Known rows, with every way that one mark hangs from another
(seli peral): [-1.33,+1.24,+2.65,+3.33,-0.66,+1.13,+0.23,+1.03,+3.89,+1.95,+1.82,-0.61,-2.86,-1.37,+3.21,+0.32,-1.54,+1.50,+2.39,-0.04]
(kuzabif (ketag defi) (seli gezeg peral rubideg tomo)): [-1.71,+0.98,+5.62,-1.54,-2.93,+2.48,+1.48,+1.54,+4.73,+2.87,+2.16,-0.73,-4.34,-2.08,+3.71,+2.84,-2.86,+0.92,+1.05,+3.64]
(tomo (seli gezeg (kuzabif (ketag defi)) peral rubideg)): [-0.78,+1.49,+6.18,+0.25,-0.78,+1.63,+0.82,+0.27,+4.11,+2.14,+2.30,-1.15,-4.98,-2.56,+2.43,+1.61,-2.65,+1.44,+0.96,+0.70]
(defi (ketag gezeg)): [-2.18,+1.53,+3.08,+3.22,+0.40,+0.60,-0.56,+0.97,+3.84,+1.34,+0.61,-0.92,-1.97,-0.20,+1.47,-1.01,+0.43,+2.11,+2.85,+0.53]
(peral (ketag defi gezeg) (seli kuzabif tomo)): [-1.24,+1.50,+5.29,-1.01,-1.36,+2.59,+0.74,+1.28,+4.95,+2.25,+0.37,+1.66,-5.71,-1.38,+2.53,+2.82,-1.45,+0.47,+0.89,+3.47]
(seli gezeg peral rubideg): [-0.45,+1.74,+4.64,+1.91,+0.04,+1.14,+1.31,+0.97,+3.92,+2.50,+2.56,-1.34,-4.71,-2.50,+3.95,+1.10,-2.52,+1.44,+1.97,-0.79]
(seli gezeg kuzabif peral rubideg tomo): [+0.13,+1.62,+4.93,+0.54,+0.20,+2.16,+1.75,+1.00,+3.24,+2.93,+2.97,-0.24,-6.70,-3.20,+4.76,+1.83,-4.41,+1.42,+1.55,-0.37]
(seli kuzabif (peral (ketag gezeg))): [-1.09,+1.52,+4.57,+1.24,-1.35,+2.13,+1.20,+0.60,+3.74,+1.94,+1.93,-1.55,-6.13,-1.91,+3.91,+0.86,-1.56,+1.08,+2.18,+1.43]
(peral (ketag gezeg) (seli kuzabif rubideg)): [-0.88,+1.85,+5.36,+0.05,-0.98,+1.49,+0.88,+0.91,+5.02,+2.44,+0.54,-0.02,-5.84,-1.47,+2.74,+2.50,-0.99,+0.17,+1.28,+1.61]
(defi ketag): [-1.90,+1.70,+2.34,+3.31,-0.17,+0.55,-0.80,+1.11,+3.96,+1.38,+0.73,-1.10,-1.67,-0.37,+2.21,-0.67,+0.12,+1.83,+2.62,-0.51]
(kuzabif (ketag defi gezeg) (seli peral rubideg tomo)): [-1.99,+0.53,+5.55,-0.97,-2.66,+2.39,+1.25,+1.35,+4.73,+2.82,+1.81,-0.21,-3.27,-1.72,+2.37,+2.69,-2.19,+1.01,+1.32,+4.27]
(tomo (seli peral)): [-1.10,+1.08,+3.50,+2.89,-0.36,+0.64,-0.42,+0.42,+4.01,+1.59,+1.60,+0.67,-2.16,-1.29,+1.42,+0.43,-2.08,+2.00,+1.78,-0.29]
(seli rubideg): [-0.52,+1.32,+3.24,+3.25,-0.91,+0.47,-0.28,+0.76,+4.45,+2.15,+1.37,-0.07,-1.21,-1.74,+2.27,+1.16,-1.18,+1.36,+1.91,-1.22]
(tomo (seli (peral (ketag defi)) rubideg)): [-0.31,+1.21,+4.93,+1.09,-1.12,+1.07,+0.15,+0.36,+4.53,+1.89,+1.84,+0.53,-2.75,-2.14,+1.49,+2.00,-2.20,+1.52,+1.18,-0.45]
(tomo (seli gezeg kuzabif)): [-1.10,+1.59,+4.79,+2.17,-0.34,+0.91,-0.24,+0.19,+3.86,+1.35,+1.43,+0.24,-3.87,-1.48,+1.96,+0.06,-2.07,+2.07,+1.55,+0.50]
(ketag gezeg): [-1.77,+1.00,+3.39,+3.59,-0.33,+0.74,-0.34,+0.66,+4.15,+1.58,+0.79,+0.30,-1.75,-0.69,+1.34,-0.38,-0.35,+2.08,+2.63,+1.59]
(peral (ketag defi) (seli rubideg tomo)): [-0.38,+1.51,+4.49,-0.92,-1.81,+1.95,+0.46,+1.53,+5.52,+2.66,+0.57,+1.92,-3.94,-1.79,+2.66,+3.90,-1.90,+0.22,+0.53,+1.24]
(tomo (seli gezeg kuzabif rubideg)): [-0.50,+1.64,+5.35,+1.83,-0.14,+0.76,+0.03,+0.13,+3.98,+1.74,+1.71,+0.16,-3.80,-2.07,+1.89,+0.79,-2.35,+1.84,+1.27,-0.41]
(seli gezeg kuzabif (peral (ketag defi)) rubideg tomo): [+0.40,+1.70,+6.05,-1.58,-1.13,+2.97,+2.21,+1.00,+3.79,+2.84,+2.89,-0.33,-7.66,-3.59,+4.98,+3.06,-4.15,+1.03,+1.04,+0.64]

Rows
[-1.96,+0.99,+4.06,+0.82,-3.36,+1.04,+0.26,+1.09,+5.06,+2.46,+1.22,-1.42,-2.11,-1.04,+2.83,+1.86,-1.17,+0.78,+1.69,+2.40] -> (kuzabif ketag (seli rubideg))
[-0.96,+1.72,+4.43,+0.18,-0.41,+1.58,+0.73,+1.39,+4.65,+3.03,+1.08,+0.14,-5.58,-1.76,+3.65,+2.47,-2.76,+0.48,+0.94,+1.18] -> (peral (seli gezeg (kuzabif ketag) rubideg tomo))
[-1.76,+0.69,+4.62,-0.59,-3.58,+2.01,+0.39,+1.39,+5.09,+2.62,+1.34,+0.11,-1.92,-1.54,+2.54,+2.88,-1.94,+0.86,+1.03,+3.31] -> (kuzabif (ketag defi) (seli rubideg tomo))
[-1.31,+1.13,+4.33,+1.68,-1.13,+1.29,+0.02,+0.24,+4.03,+1.83,+1.78,-0.83,-3.77,-1.61,+2.11,+0.86,-2.15,+1.55,+1.50,+0.74] -> (tomo (seli (kuzabif ketag) peral))
[-1.04,+1.71,+4.92,-0.19,-0.53,+1.93,+0.79,+1.46,+4.72,+2.95,+1.09,+0.30,-5.46,-1.91,+3.49,+2.70,-2.54,+0.41,+0.69,+1.67] -> (peral (seli gezeg (kuzabif (ketag defi)) rubideg tomo))
[-0.65,+1.56,+5.93,-1.35,-1.18,+2.45,+1.01,+1.23,+5.04,+2.61,+0.65,+1.59,-5.62,-1.98,+2.48,+3.57,-1.73,+0.24,+0.62,+2.52] -> (peral (ketag defi gezeg) (seli kuzabif rubideg tomo))
[-1.08,+1.32,+4.21,+2.56,-0.30,+1.09,-0.10,+0.26,+3.68,+1.58,+1.78,+0.17,-3.52,-1.60,+1.92,+0.40,-2.21,+1.77,+1.63,-0.03] -> (tomo (seli kuzabif peral))
[-0.36,+1.29,+3.47,+0.00,-1.30,+2.02,+1.28,+1.21,+4.02,+2.42,+2.21,+0.25,-5.99,-2.05,+4.57,+1.71,-3.82,+1.79,+2.01,+0.93] -> (seli gezeg (peral ketag) tomo)
[-1.04,+1.30,+4.15,-0.26,-1.23,+2.62,+1.54,+1.06,+3.58,+2.76,+2.54,-1.52,-7.15,-2.36,+5.13,+1.47,-3.91,+1.45,+1.76,+1.98] -> (seli gezeg (kuzabif ketag) peral tomo)
[-1.63,+1.81,+5.81,-0.38,-1.43,+2.33,+0.73,+1.14,+5.07,+1.94,+0.28,+0.41,-5.71,-1.21,+2.46,+2.23,-0.26,+0.24,+1.03,+3.48] -> (peral (ketag defi gezeg) (seli kuzabif))
[-2.28,+0.75,+4.29,+1.00,-2.54,+1.81,-0.08,+0.82,+5.06,+1.95,+0.86,-1.45,-1.86,-1.07,+1.65,+1.14,+0.05,+1.37,+1.74,+3.62] -> (kuzabif (ketag defi gezeg))
[-1.27,+1.97,+4.75,+1.93,-0.17,+1.97,+1.36,+0.87,+3.27,+1.98,+2.43,-1.92,-6.81,-2.12,+4.79,+0.00,-2.30,+1.42,+2.12,+0.94] -> (seli gezeg kuzabif peral)
[-1.56,+1.66,+3.78,+0.52,-0.54,+1.72,+0.47,+1.46,+4.54,+2.66,+0.81,+0.23,-5.67,-1.15,+3.76,+1.71,-2.45,+0.71,+1.21,+2.12] -> (peral (seli gezeg (kuzabif ketag) tomo))
[-1.19,+1.37,+4.49,+0.40,-0.55,+1.82,+0.42,+1.35,+4.77,+2.93,+0.79,+0.79,-4.22,-1.64,+2.54,+2.72,-2.01,+0.37,+0.83,+1.74] -> (peral (seli (kuzabif (ketag defi gezeg)) rubideg tomo))
[-1.33,+1.54,+2.98,+2.11,-0.04,+1.39,-0.13,+1.46,+4.29,+2.41,+0.58,+1.62,-4.03,-0.96,+2.97,+1.46,-2.12,+0.74,+1.38,+0.95] -> (peral (seli kuzabif tomo))
[-1.10,+1.31,+4.18,+1.38,-1.31,+1.06,+0.52,+1.34,+4.15,+2.27,+1.56,+1.37,-3.08,-1.40,+3.14,+1.32,-2.85,+1.62,+1.77,+1.26] -> (kuzabif (seli gezeg rubideg tomo))
[-0.74,+1.88,+4.32,+1.10,+0.43,+1.39,+0.61,+1.41,+4.28,+2.78,+1.10,+1.12,-5.38,-1.76,+3.49,+2.03,-2.80,+0.70,+1.08,+0.40] -> (peral (seli gezeg kuzabif rubideg tomo))
[-1.93,+1.28,+5.04,-0.13,-2.72,+1.52,+1.36,+1.22,+4.69,+2.71,+2.05,-2.35,-4.59,-1.57,+4.02,+1.81,-2.12,+0.84,+1.71,+2.72] -> (kuzabif ketag (seli gezeg peral rubideg))
[-1.15,+1.30,+4.88,-0.82,-1.40,+3.12,+1.62,+1.17,+3.68,+2.65,+2.56,-1.27,-6.98,-2.58,+4.88,+1.78,-3.62,+1.33,+1.37,+2.64] -> (seli gezeg (kuzabif (ketag defi)) peral tomo)
[-0.80,+1.65,+3.58,-0.08,-1.67,+1.81,+0.39,+1.29,+4.89,+2.42,+0.47,+1.15,-5.64,-1.18,+3.61,+2.66,-2.17,+0.35,+1.17,+1.49] -> (peral ketag (seli kuzabif tomo))
[-1.87,+1.21,+3.99,+1.87,-1.83,+1.62,+0.13,+0.52,+4.21,+1.95,+1.14,-1.93,-3.84,-1.25,+2.86,+0.44,-0.67,+1.21,+2.05,+2.30] -> (seli (kuzabif (ketag gezeg)))
[-1.20,+1.30,+4.58,-0.41,-1.90,+2.64,+0.74,+1.02,+4.10,+2.32,+1.73,-0.58,-5.45,-2.11,+4.05,+1.55,-2.84,+1.50,+1.28,+2.80] -> (seli gezeg (kuzabif (ketag defi)) tomo)
